What can hang from each mark
fited: fezar rigal sagogif virer zesevov
virer: dekuz fited zesevov
dekuz: sagogif virer
zesevov: fited virer
rigal: fited
sagogif: dabado dekuz fited rigal zesevov
fezar: sagogif

Every row comes from one small tree of marks. The marks that hang from a mark follow it in brackets, in alphabetical order. Every link used is in the known rows. Which tree was each row made from?
In the rows, 128 means zero.
Known rows
sagogif[dabado rigal[fited[fezar virer[dekuz]]] zesevov]: [126 125 115 152 122 116  90 105 168 117 158 101 137 123 135 118 178 232
 154 128  97  80 119 180 151 136]
virer[dekuz fited[rigal sagogif[dabado]] zesevov]: [ 81 135 214  54 147 149 112 141  97 144  83 137 140  92 147 147  73  90
 104 150 120 130 171  97 110 119]
zesevov[virer[dekuz fited]]: [107 149  88  96  94 133 135 175 154 135  80 119 209 162 124 131  96  53
 115 174 121 121 164 169 118  84]
zesevov[fited]: [140 160  93 140 131 125 124 151 116 130  91 112 163 162 139 129 119  77
 103 141 147 145 162 135 109 117]
rigal[fited[sagogif zesevov[virer]]]: [143 114  82  94 160 164 147 128 166 128 138 106 136 115 129 158 144 135
 135 132 129 121 140 123 111 108]
sagogif[dekuz]: [153 152 101 146  99  81 115 122 173 132  95 136 121 194 113 174 108  93
 108 144 156 170 122 113 119 102]
fited[fezar sagogif[dabado dekuz rigal] zesevov[virer]]: [142  93 178 118 113 128 158  95 130 131 176 165  61  91 139 152 160 153
 137 107 120 109  94 175  97 137]
rigal[fited[fezar sagogif[dabado] zesevov]]: [138 132 158  97 197 118 141  94 101 130 137 125  82  86 133 143 146 188
 149 112 142 101 137  94 139 143]
fited[fezar sagogif zesevov[virer[dekuz]]]: [132  80 130 112 122 174 180 118  94 142 141 151 143  94 128 126 124  84
 152 139  91 104 117 113 105 114]
dekuz[sagogif[dabado rigal[fited] zesevov]]: [121 160 140 158 157  84  59 128 194 127  82  69 139 159 126 124 130 234
 108 112 151 115 136 145 157 125]
virer[fited[sagogif[dabado dekuz rigal]]]: [121 154 185  95 120  96 103 130 144 146 102 146  79 135 140 139 118 139
  93 113 152 137 128 163 125 124]
zesevov[virer[dekuz[sagogif[fited]]]]: [ 98 130 100 156 100 134 114 165 163 140  64 107 208 155  96 121 108 108
 128 169 136 111 128 133 137 118]
dekuz[sagogif[fited] virer]: [114 176  64 176 132 111 125 154 137 130  60 119 151 162  97 117  79 104
 115 146 171 163 125  75 167 134]
rigal[fited[fezar]]: [146 155 120 116 156 115 133 128 125 124 105 110 143 156 126 145 124 144
 134 133 146 127 147  87 145 128]
sagogif[dabado dekuz[virer] rigal zesevov]: [137 173  97 199  81  64 112 111 188 102 120 123  63 185 114 151 134 166
 108 128 143 155 105 174 146 129]
virer[fited[fezar rigal sagogif[dekuz] zesevov]]: [132  72 190  65 161 162 130 107  88 147 159 176  76  62 141 113 116  79
 147  89 112 158 121  61 119 111]
fited[fezar sagogif[rigal zesevov]]: [159  99 183 144 145 142 147 111  89 133 153 125  92 119 137 106 135 171
 121  88 101 136 103  99 128 136]
zesevov[fited[fezar[sagogif[dekuz]] rigal virer]]: [134  79 158 104 118 152 118 122  80 143 189 163 139  97 137  99 147  95
 146 104 120 125  98 105 119 156]
rigal[fited[sagogif zesevov]]: [149 128  91  99 181 145 121 115 150 140 121 110 111 121 130 146 131 142
 126 121 139 139 136  77 125 119]
zesevov[fited[rigal] virer[dekuz]]: [105 123 137 134  81 185 127 160 140 129 102 116 197 143 139 109 134  68
 116 159 100 106 156 149  90 116]
rigal[fited[fezar sagogif[dekuz]]]: [139 126 169 106 146 122 133 113 124 132 120 140  95 128 117 152 141 139
 148 117 145 134 115  75 143 128]
zesevov[fited[rigal sagogif] virer]: [121 109 180 108 126 200 155 147 106 131 127 125 155 104 150 111 138  92
 111 125 118 126 149 121  90 125]
dekuz[sagogif[dabado zesevov] virer[fited[fezar rigal]]]: [ 90 143 182 131 163 107 123 134  90 115  93 128 137  96 128  78  70 126
 136 110 141 146 145  86 185 114]
rigal[fited[fezar[sagogif]]]: [142 142 138  98 165 104 138 137  90 142 124 113 149 154 116 125 117 155
 128 120 153 102 123  78 151 163]
sagogif[zesevov]: [156 138  94 162 137  95 122 125 149 117 114  98 139 176 117 148 116 140
 112 129 131 158 133 111 135 102]
zesevov[fited[fezar rigal] virer[dekuz]]: [107 105 171 128  92 191 150 148  93 128 127 134 189 114 142  93 141  70
 144 148  90  93 151 137  98 128]

Which tree is each row?
[112 155 134 185 103 106 109 121 146  91 129 121  83 136 121 123 147 129
 131 131 138 148 136 150 140 129]
sagogif[dabado dekuz[virer] zesevov[fited[rigal]]]
[130 143 118 144  89 123 144 151  71 141 141 156 106 149 125  86 126  76
 117 114 137 128  96 143 133 179]
zesevov[fited[fezar[sagogif[dekuz[virer] rigal]]]]
[129 133 141  75 122 161 150 164 134 144 113 127 151 128 150 118 110 103
  91 120 123 133 145 165 104 110]
zesevov[virer[fited[sagogif[rigal]]]]
[132 127 155 146 108  95 117 114 186  95 166 101  97 141 119 162 192 229
 152 119 126  89 120 216 135 129]
sagogif[dabado dekuz rigal[fited[fezar]] zesevov[virer]]
[116 152  62 197 141 107 116 149 140 114  86  95 140 150  87 109  99 137
 132 132 156 165 118  88 182 124]
dekuz[sagogif[fited zesevov] virer]
[150  86 128 102 152 163 190 112  89 133 159 148 125  88 135 140 125  96
 144 120 111 128 120 110 104 116]
fited[fezar sagogif zesevov[virer]]
[128 171  68 136 117  78 100 119 180 132 139 129  61 162 112 141 140 174
 112 124 160 114  95 150 148 172]
fezar[sagogif[dabado dekuz[virer] rigal[fited[zesevov]]]]
[117  92 132 141 138 148 112  88 120 128 180 150 110  67 129 115 167 181
 171 132  98  94 111 109 130 155]
sagogif[dabado fited[fezar rigal virer[dekuz] zesevov]]
[109 131 176  82 175 149 168 109  56 131 139 171  71  54 148  97  96 105
 135 104 128 141 139  70 147 135]
dekuz[virer[fited[fezar rigal sagogif[dabado] zesevov]]]
[140 144 127 164 103  98 130 126 178 108 135  91 127 167 133 151 146 198
 100 131 121 110 132 211 113 121]
sagogif[dabado rigal zesevov[virer]]
[112 160  92 119 129 169 137 156 102 109 102 125 148 132 145 143  78  33
 103 152 132 184 174  97 103 127]
dekuz[virer[zesevov[fited[rigal]]]]
[156  84  51 137 138 124 122  97 138 122 198 161  96  91 113 153 164 130
 178 120 124 152  93 125 132 128]
sagogif[dekuz fited[fezar virer zesevov]]
[144 121  83 122 141 147 141 130  84 129 148 141 172 111 147 115 134  84
 142 129 127 144 144 141 117 118]
zesevov[fited[fezar virer]]
[134 129 164 128 142 126 119 138 104 146 137 116 123 151 112 113 125 167
 102 114 144 119 107  55 133 183]
fezar[sagogif[fited[rigal]]]
[138 124   4 119 133 143  86 115 202 136 132 114 172 135 127 145 139 124
 147 157 111 129 132 125 130  98]
rigal[fited[virer[dekuz] zesevov]]
[135 101  84 127 106 146 162 125 122 133 134 141 165 127 124 136 121  74
 150 156  97 110 129 139 106 109]
fited[fezar zesevov[virer[dekuz]]]
[116 164 149 149  94  92 141 136  69 134 135 157  84 141 130  99 133 120
 114 116 151 105 103 172 138 192]
zesevov[fited[fezar[sagogif[dabado dekuz[virer] rigal]]]]
[ 83 137 179 102 104 121 119 162 122 151  69 134 197 120 139  88  90 111
 117 144 124  83 146 187 135 117]
zesevov[virer[dekuz[sagogif[dabado rigal]] fited[fezar]]]
[130 110  78 101 119 141 139 124 105 133 129 148 188 120 137 167  86  59
 143 167 105 152 138 114 110 105]
fited[fezar virer[dekuz zesevov]]
[131 109 112 151 107  91  80 126 144 130 185 116 114 130 133 115 179 182
 122 105 128 106  95 220 122 156]
fezar[sagogif[dabado dekuz rigal zesevov[fited[virer]]]]
[138 122 181 140 146 144 138 121  91 126 139 134 110 124 123 117 137 158
 133 116 127 132 126  57 133 159]
sagogif[fited[fezar rigal]]
[117 119 179 122 112 150 113  96 142 146 119 150 133 110 144 122 124 154
 118 139 113 117 114  93 121 128]
fited[rigal sagogif[dabado] virer[dekuz]]
[137 124 173 147 122 123 145 118 152 118 142 101 105 132 135 141 151 206
 104 115 118 106 118 186 113 129]
fited[sagogif[dabado rigal zesevov[virer]]]
[141 108 130 158 127 111 123 130  99 108 149 122 118 129 118 128 158 102
 156 116 123 141 132 148 128 114]
sagogif[dekuz zesevov[fited[fezar]]]
[125 160  51 143 111  88 121 149 159 104 108 125 118 163 104 138  97  72
 130 139 145 188 136 140 163  83]
sagogif[dekuz[virer[fited]] zesevov]
[156 114 102 145 152 138 131 120 107 135 164 132  86 117 130 118 154 163
 131 103 116 128 114 115 120 164]
sagogif[fited[fezar zesevov] rigal]
[108 121 172 114 110 100 110 132 181  99 143 117 120 126 122 154 140 147
 131 129 130 128 145 185 127  93]
sagogif[dabado dekuz zesevov[virer[fited[rigal]]]]
